Every row comes from one small tree of marks. The marks that hang from a mark follow it in brackets, in alphabetical order. Every link used is in the known rows. Which tree was each row made from?
In the rows, 128 means zero.
Known rows
rego(riru(durebi piti(lemagi lokor))): [ 94 104 118  85 126 112  72 150 106 144 146 132 177 141 118 163 137 102
 143  68 104  53 115]
lemagi(piti(riru)): [112 113 120 104  69 119 151 136 119 120 135 135 117 120 128 108 144 122
 127 108  89 134 115]
lokor(piti): [138 145 127  84 138 146 129 117 129 122 114 139 127 117 133 113 170 132
 132 110 138 114 121]
dosivut(piti(lemagi lokor) teru): [159 141 134  67 118  84  80 149 102  97  75 152 188  86  90 114 157 155
 112  97 101 125 104]
tosu(piti(lemagi lokor riru(durebi))): [112 105 121  86 106  66  71 128  76 147 153 142 164  89 117 115 129 117
 130  73  94  72 135]
tosu(piti(riru)): [123  91 112 124 107 103 132 121 103 137 155 145 137 111 114 106 141 100
 129 104 126 110 122]
lokor(piti(lemagi riru(durebi))): [120 136 118  70 134 125  84 112 102 140 104 125 165 101 148 120 157 126
 147  92 100  97 122]
dosivut(piti(lokor riru) rerek teru): [176 121 114  63 100  79  91 178  92 102  77 164 183 107  68  76 148 125
 117  71  95 142 127]
tosu(piti(lemagi lokor)): [129 121 131 100 109  67  83 120  84 121 144 156 146  96 117 120 140 137
 107  80 111  79 126]
riru(durebi piti(lemagi lokor)): [102 132 140  81 127 112  66 148  95 139 128 131 163 110 135 154 137 121
 146  94 114  63 136]
durebi(riru(piti(lemagi lokor))): [135 132 142 104 100 111  95 133  79 131 123 134 141 114 139 128 135 106
 140  66  84  86 123]
lemagi(piti(lokor riru)): [117 120 126  72  49  82 136 138 117 119 139 151 119 105 110  93 136 123
 119  70  80 114 112]
rerek(dosivut(piti(lokor))): [164 110 133  73 106  73 118 158 105  92 106 116 155 110  85 131 141 148
 146  79 105 134 149]
lemagi(piti): [110 126 130 110  96 136 152 146 118 109 135 133 110 123 131 121 149 141
 122 134 106 136 122]
rerek(dosivut(piti teru)): [149 118 123  90 132 116 135 167 120  74  80 120 173 108  85 136 161 143
 144 142 120 177 140]
piti(lemagi lokor riru): [135 128 126  96  80  55  80 107 103 134 117 143 153  99 119 115 113 127
 118  57  80  96 110]
dosivut(piti rerek teru): [168 129 119  97 150 131 107 185  97  91  71 146 175 129  88 105 161 141
 120 134 122 164 140]
teru(dosivut): [109 124 138 123 132 123 112 126 148 129 131 138 106 155 100  96 132 149
 125 120 107 137 107]
rego(riru): [120 100 107 132 127 129 132 130 139 133 148 130 143 161 110 140 127 109
 125 105 121 118 109]
tosu(piti(lemagi riru(durebi))): [106  97 113 114 130 102  86 124  78 147 146 127 163 103 133 127 136 111
 138 112 104  92 135]

Which tree is each row?
[139 138 118  80 110 106  95  95 108 124  91 140 154 103 141 112 159 124
 128  75  98 103 102]  lokor(piti(lemagi riru))
[152 120 110  81 143 113  64 179  67 110  61 132 209 113 103 109 145 134
 134 119  85 149 142]  dosivut(piti(lemagi riru(durebi)) rerek teru)
[ 86  91 110 115 150 167 122 164 128 149 158 118 159 161 121 166 145  82
 158 115 137  83 124]  rego(riru(durebi piti))
[118 128 126  84 101  72  67 123  96 148 127 129 163  99 128 123 110 125
 136  74  81  92 130]  piti(lemagi lokor riru(durebi))
[157 126 115  53 124  75  45 182  67 112  68 146 208  97  86  98 141 138
 127  78  73 128 140]  dosivut(piti(lemagi lokor riru(durebi)) rerek teru)
[101 119 129  65  69 100 126 153 111 136 150 133 126 103 118 102 132 121
 137  86  79 108 133]  lemagi(piti(lokor riru(durebi)))
[103 124 137  83 130 132 102 162 114 144 148 129 144 115 124 140 140 104
 154 102 134  71 142]  riru(durebi piti(lokor))
[167 110 126  70 101  43  38 150  84 115  81 154 164 148  67  64 131 164
 112  28  41 120 112]  teru(dosivut(piti(lemagi lokor riru) rerek))
[ 93  99 116  86 127 132 108 164 125 148 166 132 160 148 106 150 139  85
 150  77 128  61 123]  rego(riru(durebi piti(lokor)))
[160 103 120 101 124  82  52 147  84 116  73 141 165 161  84  78 136 161
 121  66  53 142 113]  teru(dosivut(piti(lemagi riru) rerek))
[168 113 106  94 124 115 106 176  94 101  70 150 183 123  83  87 151 123
 124 110 104 164 131]  dosivut(piti(riru) rerek teru)
[152 132 130  93 142 121  94 150 108  99  67 139 183  97 105 127 161 153
 118 136 110 148 108]  dosivut(piti(lemagi) teru)
[184 111 117  75  97  52  52 151  62 115  78 144 185 117  96  97 126 141
 116  39  66 112 132]  dosivut(piti(lemagi lokor riru) rerek)
[156 120 120  57  83  44  84 146  96  79  68 138 201  80  77 123 145 142
 133  71  71 145 121]  rerek(dosivut(piti(lemagi lokor riru) teru))
[112  97 119  85 107  86 105 142  96 152 174 143 148  97 106  99 132 100
 140  81 119  82 141]  tosu(piti(lokor riru(durebi)))
[157 109 129 104 148 119  89 172 108 110  94 137 137 176  76  80 145 166
 125  99  94 151 131]  teru(dosivut(piti rerek))
[ 92 111 119  91  93 136 140 153 113 133 144 118 125 117 134 112 140 117
 146 127  89 130 132]  lemagi(piti(riru(durebi)))
[160  95 119 100 123  99  88 162 105 120  93 139 147 168  73  62 138 146
 130  75  77 154 120]  teru(dosivut(piti(riru) rerek))
[116 120 124  83 102  91 101 138 117 154 143 129 148 106 115 107 112 109
 144  82 104 100 134]  piti(lokor riru(durebi))
[148 101 127  59 123  82  62 182  97 135 109 140 154 151  63  59 132 147
 141  54  68 125 137]  teru(dosivut(piti(lokor riru(durebi)) rerek))
